Each row comes from the steps of one path. Every step used is in the known rows, and no mark comes twice. Write the path behind each row, first mark first.
Known rows
b > l > z > m: [ 0.05 -0.42 -0.01  0.07 -0.05 -0.04 -0.17  0.24 -0.28 -0.11  0.50 -0.31
  0.27 -0.04  0.01 -0.03 -0.34 -0.06  0.06 -0.16  0.05]
l > z > m > n: [ 0.25 -0.33  0.28  0.25  0.08 -0.37 -0.11  0.16  0.09  0.02  0.27 -0.18
  0.15  0.16  0.36  0.06 -0.05  0.04  0.14  0.04 -0.07]
u > m > b: [ 0.32 -0.39  0.02  0.28 -0.38 -0.36  0.20 -0.03  0.27 -0.10 -0.50  0.01
  0.49  0.03  0.25 -0.02  0.06 -0.09 -0.05  0.00 -0.25]
x > m > u: [ 0.24 -0.17 -0.35 -0.12 -0.46  0.09 -0.07 -0.14 -0.15  0.44 -0.27 -0.29
 -0.05 -0.10  0.07 -0.03 -0.22 -0.12 -0.02 -0.03 -0.11]
u > m > n > l > a: [ 0.37 -0.17  0.33  0.13 -0.10 -0.19  0.04  0.05  0.54 -0.17 -0.43  0.04
  0.66  0.05  0.27  0.16 -0.10  0.16 -0.01  0.04 -0.35]
v > l > z > m > n: [ 0.03 -0.18  0.43  0.10  0.18 -0.10  0.09  0.01  0.36 -0.13  0.07 -0.36
 -0.20 -0.05  0.36 -0.09  0.09 -0.20  0.12 -0.12  0.04]
l > z > m: [ 0.14 -0.26  0.20  0.16 -0.05 -0.34 -0.15  0.15 -0.14  0.13  0.36 -0.34
  0.05  0.13  0.27 -0.02  0.00 -0.08  0.14  0.05 -0.12]
x > m > a: [ 0.00 -0.13 -0.29 -0.15 -0.58  0.08 -0.30 -0.10  0.17  0.46 -0.25  0.02
 -0.01 -0.08  0.11  0.06 -0.18  0.01  0.01 -0.06 -0.40]
u > m: [ 0.22 -0.25  0.23  0.08 -0.36 -0.17  0.18  0.06  0.21  0.03 -0.47 -0.19
  0.26  0.05  0.14 -0.02 -0.06 -0.11 -0.05  0.00 -0.31]
z > m > n > l: [ 0.44 -0.07  0.22  0.20  0.09 -0.08 -0.07 -0.07  0.32 -0.15  0.30  0.03
  0.36  0.20  0.08  0.15 -0.06  0.24  0.16  0.09 -0.01]
l > x > m: [-0.05 -0.02 -0.53  0.01 -0.79  0.02 -0.10 -0.03  0.04  0.07  0.16 -0.06
 -0.08 -0.06  0.14 -0.06  0.07 -0.22  0.04  0.03 -0.75]
x > m: [ 0.19 -0.09 -0.26 -0.04 -0.52 -0.01 -0.13 -0.09  0.04  0.44 -0.11 -0.04
 -0.21 -0.10 -0.01 -0.01 -0.07 -0.06  0.01 -0.03 -0.28]
n > l > v: [-0.03  0.16  0.15 -0.18  0.15 -0.25 -0.16  0.16 -0.07 -0.11  0.61 -0.03
  0.21 -0.11  0.09  0.28  0.06  0.07  0.09  0.15 -0.22]
m > b: [ 0.14 -0.21 -0.31  0.27  0.00 -0.29  0.05 -0.13  0.11 -0.20 -0.04  0.29
  0.30 -0.03  0.16  0.00  0.17  0.03  0.01  0.01  0.09]
z > m > n: [ 0.39 -0.20  0.22  0.21  0.02  0.03  0.04 -0.09  0.35 -0.05  0.12  0.00
  0.23  0.21  0.12  0.05 -0.05  0.23  0.14  0.03  0.02]
x > m > n > l: [ 0.42 -0.08 -0.12  0.07 -0.26 -0.18 -0.19 -0.06  0.32  0.22 -0.07  0.21
  0.09 -0.07  0.08  0.19 -0.15  0.13  0.04  0.00 -0.25]
n > m > u: [-0.11  0.28 -0.06 -0.06  0.23 -0.14 -0.06 -0.13  0.30 -0.13  0.28 -0.27
  0.30 -0.03 -0.02 -0.07 -0.04 -0.10 -0.06  0.11  0.13]
b > l: [-0.04 -0.22 -0.16 -0.04 -0.01  0.19 -0.06  0.14 -0.19 -0.20  0.24 -0.06
  0.24 -0.13 -0.18 -0.01 -0.34  0.00 -0.03 -0.19  0.15]
b > l > a: [-0.20 -0.09 -0.26 -0.16  0.02  0.51 -0.21  0.06 -0.11 -0.19  0.21 -0.09
  0.44 -0.17 -0.11 -0.03 -0.27  0.16  0.00 -0.18 -0.01]
z > m > b > l: [ 0.29 -0.35 -0.21  0.26 -0.17 -0.03 -0.02 -0.12  0.00 -0.17  0.33 -0.05
  0.40  0.09  0.01 -0.06 -0.03  0.07  0.13 -0.04  0.09]
z > m > a: [ 0.03 -0.12  0.06 -0.02 -0.20  0.18 -0.18 -0.11  0.16  0.08  0.10 -0.16
  0.27  0.19  0.12  0.01 -0.10  0.13  0.13  0.02 -0.17]

Write each row's path
[ 0.22 -0.39 -0.14  0.18 -0.17 -0.04  0.02 -0.07  0.00 -0.13  0.47 -0.09
  0.37  0.05  0.09 -0.02  0.02  0.09  0.16 -0.03  0.01]
z > m > b > l > v
[ 0.22  0.04  0.02  0.18  0.15 -0.22 -0.08  0.06  0.41 -0.43  0.19  0.34
  0.44  0.04  0.20  0.24 -0.06  0.18  0.06  0.09 -0.23]
m > n > l > x
[-0.18  0.05 -0.13 -0.06 -0.41  0.20  0.10 -0.12  0.32 -0.13 -0.01 -0.26
 -0.36 -0.20  0.20 -0.17  0.17 -0.37  0.05 -0.13 -0.43]
v > l > x > m
[ 0.10 -0.46 -0.34  0.29  0.02 -0.35 -0.07  0.07 -0.11 -0.32  0.22  0.17
  0.47 -0.11  0.16 -0.01 -0.08 -0.03  0.01 -0.11  0.16]
m > b > l > z
[ 0.28 -0.24 -0.48  0.15 -0.53 -0.21 -0.13 -0.18  0.12  0.29 -0.16  0.17
  0.01 -0.11  0.10  0.00  0.05 -0.04  0.02 -0.03 -0.20]
x > m > b
[ 0.40 -0.14 -0.07  0.10 -0.24 -0.30 -0.24  0.02  0.28  0.25  0.00  0.15
  0.09 -0.07  0.18  0.20 -0.15  0.09  0.05  0.01 -0.27]
x > m > n > l > z
[ 0.26 -0.35 -0.54  0.13 -0.53 -0.11 -0.14 -0.12  0.02  0.20 -0.04  0.14
  0.12 -0.18  0.00 -0.01 -0.12 -0.04  0.01 -0.13 -0.14]
x > m > b > l
[ 0.05 -0.28  0.22 -0.03 -0.41 -0.07 -0.01  0.04  0.32  0.05 -0.60 -0.13
  0.46  0.06  0.27  0.04 -0.18 -0.04 -0.06 -0.03 -0.43]
u > m > a
[ 0.02 -0.35 -0.58  0.26 -0.22 -0.14  0.02 -0.03 -0.03 -0.47  0.24  0.24
  0.52 -0.11  0.10 -0.04 -0.02 -0.06  0.01 -0.10 -0.08]
m > b > l > x
[ 0.19 -0.28 -0.58  0.07 -0.51  0.04 -0.18 -0.15  0.06  0.20 -0.04  0.11
  0.23 -0.20  0.04 -0.02 -0.08  0.05  0.02 -0.12 -0.22]
x > m > b > l > a
[ 0.22  0.06  0.16  0.09  0.14 -0.45 -0.35  0.16 -0.17 -0.11  0.59 -0.17
  0.30  0.06  0.14  0.18 -0.03 -0.04  0.13  0.16 -0.13]
n > l > z > m
[ 0.20 -0.36  0.05  0.29 -0.05 -0.47 -0.13  0.09 -0.07  0.02  0.35 -0.19
  0.18  0.12  0.35 -0.02  0.08 -0.07  0.14  0.06 -0.07]
l > z > m > b
[-0.15  0.17 -0.27  0.12  0.17 -0.21 -0.18 -0.14  0.50 -0.35  0.49  0.12
  0.61 -0.13 -0.05 -0.06  0.09  0.05 -0.03  0.02  0.06]
n > m > b > l > a
[ 0.23 -0.27 -0.24  0.19 -0.13  0.13 -0.08 -0.16  0.05 -0.16  0.31 -0.07
  0.52  0.07  0.05 -0.07  0.02  0.15  0.14 -0.03  0.02]
z > m > b > l > a
[ 0.30 -0.57 -0.01  0.29 -0.36 -0.42  0.12  0.11  0.12 -0.17 -0.31 -0.10
  0.61 -0.03  0.26 -0.02 -0.11 -0.14 -0.05 -0.09 -0.21]
u > m > b > l > z
[-0.34  0.33  0.04 -0.11  0.12 -0.14 -0.28 -0.09  0.61 -0.11  0.29  0.03
  0.35 -0.02  0.03  0.02 -0.02  0.03 -0.05  0.07 -0.12]
n > m > a
[ 0.10  0.23 -0.33 -0.01 -0.39 -0.20 -0.31  0.03 -0.04 -0.14  0.45  0.02
  0.21 -0.07  0.04  0.15  0.02 -0.13  0.07  0.13 -0.58]
n > l > x > m
[-0.07 -0.24 -0.52 -0.03 -0.57  0.21 -0.13  0.11 -0.17 -0.17  0.37 -0.10
  0.20 -0.17 -0.08 -0.06 -0.29 -0.15  0.00 -0.17 -0.37]
b > l > x > m
[-0.18 -0.03 -0.55 -0.06 -0.82  0.09 -0.23 -0.04  0.13  0.07  0.08 -0.02
  0.06 -0.04  0.23 -0.02 -0.01 -0.17  0.04  0.01 -0.82]
l > x > m > a
[ 0.19 -0.38 -0.49  0.06 -0.53 -0.13 -0.10 -0.07  0.03  0.23  0.11  0.09
  0.09 -0.22  0.08  0.04 -0.07 -0.02  0.03 -0.11 -0.22]
x > m > b > l > v
[ 0.14 -0.46  0.05  0.13  0.04 -0.08 -0.14  0.23 -0.13 -0.17  0.44 -0.19
  0.33 -0.03  0.07  0.03 -0.38  0.02  0.07 -0.16  0.09]
b > l > z > m > n
[-0.16  0.11 -0.35  0.19  0.01 -0.34 -0.13 -0.09  0.47 -0.45  0.59  0.14
  0.52 -0.11 -0.03 -0.07  0.09 -0.09 -0.03  0.03 -0.08]
n > m > b > l > x
